Each row comes from the steps of one path. Every step used is in the known rows, and no mark comes twice. Write the path behind each row, first mark first.
Known rows
H/W/D/J/L/M: [-2.14 -0.82 -2.03 -4.11  2.30 -1.23  1.47 -0.19 -0.14 -4.78 -3.06  1.28
  3.35  1.96  2.10 -1.32  3.44  1.24  2.74  0.64  6.01]
J/L/M: [-0.10  0.38 -0.13 -1.57  1.39  1.35  0.87 -1.72 -0.68 -3.99 -1.13  1.31
  2.53  2.01  2.20 -1.80  3.06 -0.75  0.24 -1.76  5.83]
W/L: [-3.69 -0.17 -0.30  0.60  0.28  0.28  1.29 -2.09  0.36 -2.35  1.93  3.59
  1.99  2.62  2.97  0.16  3.16 -1.75  0.43 -2.12  3.77]
D/J/L/M/H: [-0.33 -1.39  0.34 -1.62  0.73  0.20  0.19 -1.68 -0.63 -3.72 -0.22  0.12
  3.22  1.85  3.18 -4.31  4.49 -1.61  0.88 -0.04  7.35]
W/D: [-1.92 -0.48 -2.59  1.35  1.94  0.98  1.46 -1.83  0.31 -1.50 -1.23  3.65
  1.82  3.81  0.89  1.02  2.86 -1.08  2.37  0.41  4.63]
M/H/W/L: [-2.97 -1.12 -0.12  1.06  0.59 -2.62  1.28 -0.58  1.73 -2.11  2.02  2.27
  1.75  3.46  2.25  0.36  5.32 -2.75  1.21 -0.37  3.11]
M/H/W: [-0.49 -1.22 -0.72  0.23  1.55 -2.42  1.00 -0.84  2.27 -1.71  0.58  2.67
  2.28  4.21  1.38  1.32  5.97 -3.27  2.60  0.75  4.11]
D/P: [-0.84 -0.20 -0.94 -0.64 -0.51 -0.48  0.91 -2.97  0.33 -2.56  0.66  4.13
  3.72  3.61  3.38  2.70  3.73 -0.74 -0.25 -1.38  4.04]
L/M: [-0.05 -0.47 -0.59 -2.14  1.16  1.18  0.86 -2.00 -0.28 -1.77  0.43  0.94
  1.43  2.86  1.50  0.84  3.39 -1.15  0.89 -0.48  4.75]
W/L/J/H/P: [-1.00 -0.61  0.14 -0.81  1.61  0.58  1.65 -2.73 -2.71 -3.52  2.72  3.36
 -0.25  2.12  3.98  2.57  2.77 -2.32 -0.93 -0.86  2.41]
D/W/L/J: [-0.62  1.27  0.55  0.84  1.31  0.96  1.56 -2.24 -0.38 -2.76  1.78  3.51
 -0.29  1.65  4.87 -0.51  1.75 -3.38  0.28 -1.91  5.81]
H/P: [-1.54 -0.31 -0.89 -0.92  1.76  1.64  1.59 -3.57 -1.52 -2.26  1.99  3.28
  2.64  3.45  1.80  0.69  3.91 -2.35  0.59 -0.81  4.91]
J/L/M/H/W/D: [ 0.00 -1.04 -1.64  1.05  2.40 -0.73  1.37  0.37  0.17 -3.30 -3.08 -0.20
  1.64  2.52 -0.26 -1.77  4.77 -0.89  1.99  1.15  5.32]
W/L/M/H/P: [-1.52 -1.72  0.17  1.03  0.30  1.92  1.47 -2.35 -3.00 -1.63  3.27 -1.43
  0.66  2.11  0.77 -1.83  4.68 -1.93 -0.87 -0.33  4.41]
L/J/H: [ 1.75 -0.53 -0.06 -1.13  2.31 -0.38  0.78 -2.13  0.32 -2.99  0.14  4.32
  0.03  3.37  3.94  3.60  2.76 -2.83  1.11  0.32  3.13]
M/H: [-0.08 -1.22 -0.48  2.27  1.13  0.19  0.49 -2.15  0.96 -0.81  1.01  2.66
  2.24  3.88  1.73 -0.28  4.83 -3.62  1.50  0.26  5.04]
H/W: [-1.63 -0.33 -1.04 -2.32  1.91 -2.08  1.24 -1.37  2.03 -2.74  0.29  4.12
  2.63  3.88  2.06  2.82  4.73 -1.74  2.60 -0.26  3.66]
D/W/L: [-3.23 -0.11 -0.30 -0.69  0.39  2.31  1.49 -2.24  0.14 -3.29  2.29  3.61
  1.20  1.72  3.44 -1.21  2.10 -2.51  0.88 -1.06  6.23]
H/W/L: [-3.78 -0.06 -0.50 -1.17  0.72 -2.24  1.82 -1.03  1.38 -3.26  1.41  3.75
  2.10  2.95  2.92  1.75  4.29 -1.23  1.31 -1.64  2.71]

Write each row's path
[-2.72 -2.65 -3.14 -3.44  1.75  0.64  0.89 -1.81  0.13 -3.61 -0.68  4.19
  1.88  3.22  2.66  1.84  2.53 -0.13  3.46  2.89  4.64] -> W/D/J/H
[-2.08 -0.46 -2.85 -0.51  2.48 -1.61  1.67 -0.67  1.24 -2.28 -1.53  3.78
  1.85  4.17  0.85  2.65  3.81 -0.68  3.33  0.71  3.73] -> H/W/D
[-0.65 -1.45  0.12  0.36  0.21  2.78  0.64 -1.47 -0.79 -2.06  2.12 -0.81
 -0.47  1.48  1.95 -3.18  3.42 -2.94  0.41  0.43  6.57] -> D/W/L/M/H
[ 0.25 -1.97 -2.32  0.39  2.40 -0.94  1.19  0.02  0.74 -1.24 -1.43 -0.50
  0.27  3.70 -0.80  0.74  5.16 -1.12  2.77  2.50  4.06] -> L/M/H/W/D
[ 1.39 -0.61 -0.37 -2.98  2.88 -2.75  1.10 -0.81  1.82 -3.69 -0.24  4.60
  0.09  3.68  3.86  5.28  4.03 -2.58  2.22  0.90  2.24] -> L/J/H/W
[-4.32 -2.31 -1.08 -5.80  0.59 -2.82  1.25 -0.73  1.27 -5.09  1.88  4.23
  2.12  2.57  4.50  2.80  4.03 -0.26  2.30  1.26  2.78] -> D/J/H/W/L
[-1.22  0.98  0.75  1.91  0.96 -0.93  1.38 -2.12 -0.47 -1.98  1.53  3.55
  0.61  2.48  4.29  1.00  2.61 -2.64 -0.13 -2.83  3.13] -> W/L/J
[-1.23 -1.50  0.36  1.46 -0.02  0.65  0.89 -1.40 -0.59 -1.21  1.88 -0.76
  0.54  2.41  1.30 -1.53  4.26 -2.02 -0.09 -0.62  3.96] -> W/L/M/H
[-2.32 -0.63 -0.17 -1.15  0.12  1.11  1.19 -1.59 -0.66 -2.43  1.28  0.43
  0.84  1.90  1.88 -0.16  2.87 -0.46 -0.14 -1.62  4.04] -> W/L/M
[-2.63 -0.49 -0.39 -2.90  0.54 -1.42  1.66 -0.54  0.49 -3.10  0.93  0.65
  0.92  2.24  1.97  1.59  4.00 -0.36  0.62 -1.09  3.09] -> H/W/L/M
[-1.12 -1.52 -2.30  2.03  2.48 -2.02  1.58 -0.27  1.55 -1.05 -1.09  2.51
  1.49  4.48  0.18  1.00  5.30 -2.17  3.37  1.94  3.78] -> M/H/W/D
[-0.15  0.00  1.25  2.56  1.42 -3.76  1.38 -0.28  1.09 -1.68  1.15  2.45
 -0.04  2.99  3.61  1.29  5.30 -3.60  0.69 -1.16  2.70] -> M/H/W/L/J
[ 1.17 -1.45 -0.20  0.43  1.09  1.07  0.52 -1.99 -0.11 -0.97  0.66 -0.49
  0.82  3.02  0.86 -0.55  4.63 -2.79  0.96  0.54  5.11] -> L/M/H
[ 0.97 -0.67 -2.27 -1.49  1.85 -3.51  1.57 -0.80  0.38 -3.51 -2.04  4.31
  0.75  3.77  3.15  6.58  3.37  0.10  1.12  1.51  1.41] -> L/J/H/W/D/P
[-3.15 -2.66 -0.87 -7.67  0.40 -2.12  0.84 -0.47  0.22 -5.29  1.63  1.14
  0.91  1.76  3.70  2.11  3.62  0.78  1.82  1.43  3.07] -> D/J/H/W/L/M
[-0.25 -1.20 -0.84  1.55  1.50  1.21  1.11 -3.17 -1.40 -1.33  2.23  1.90
  2.28  3.83  0.98 -0.51  5.02 -3.66  0.55  0.51  5.28] -> M/H/P
[-1.58  1.03  0.42  0.26  1.79 -3.42  1.94 -0.65  0.84 -2.78  0.96  3.74
  0.68  2.72  4.42  2.40  3.93 -2.21  0.79 -2.37  2.35] -> H/W/L/J
[-0.88 -1.84 -1.54 -3.23  2.11  1.87  1.19 -3.09 -1.42 -3.84  2.04  3.61
  1.48  3.53  2.03  2.68  3.39 -2.01  0.74  1.31  3.78] -> J/H/P
[ 0.83 -0.91 -2.17 -1.30  3.73 -2.49  1.36 -0.38  1.03 -3.16 -2.12  3.97
 -0.60  3.69  2.40  5.09  3.41 -1.28  3.04  1.90  2.27] -> L/J/H/W/D
[-3.34 -0.19 -1.98 -0.47  1.73  0.27  1.27 -1.80 -0.07 -4.46 -1.98  4.08
  4.28  2.37  3.28 -2.52  2.51 -0.04  2.35 -0.33  6.97] -> W/D/J/L
[ 0.91 -0.70  0.08 -0.87  1.74 -1.38  0.89 -0.16  0.54 -3.63 -1.05  0.00
  2.21  2.69  1.20 -1.57  5.36 -1.94  1.03 -0.13  5.42] -> J/L/M/H/W
[ 0.55 -0.94  0.16  0.38  1.55  2.34  1.07 -2.43 -2.80 -3.17  0.66 -0.84
  2.30  2.03  0.96 -3.39  4.73 -2.28 -0.57 -0.50  6.50] -> J/L/M/H/P
[-0.97 -2.50 -2.38 -2.23  1.99 -1.77  1.29 -0.30  0.60 -1.71 -1.28 -0.39
  1.46  3.29  0.95 -0.34  5.22 -0.38  3.45  3.06  5.33] -> L/M/H/W/D/J
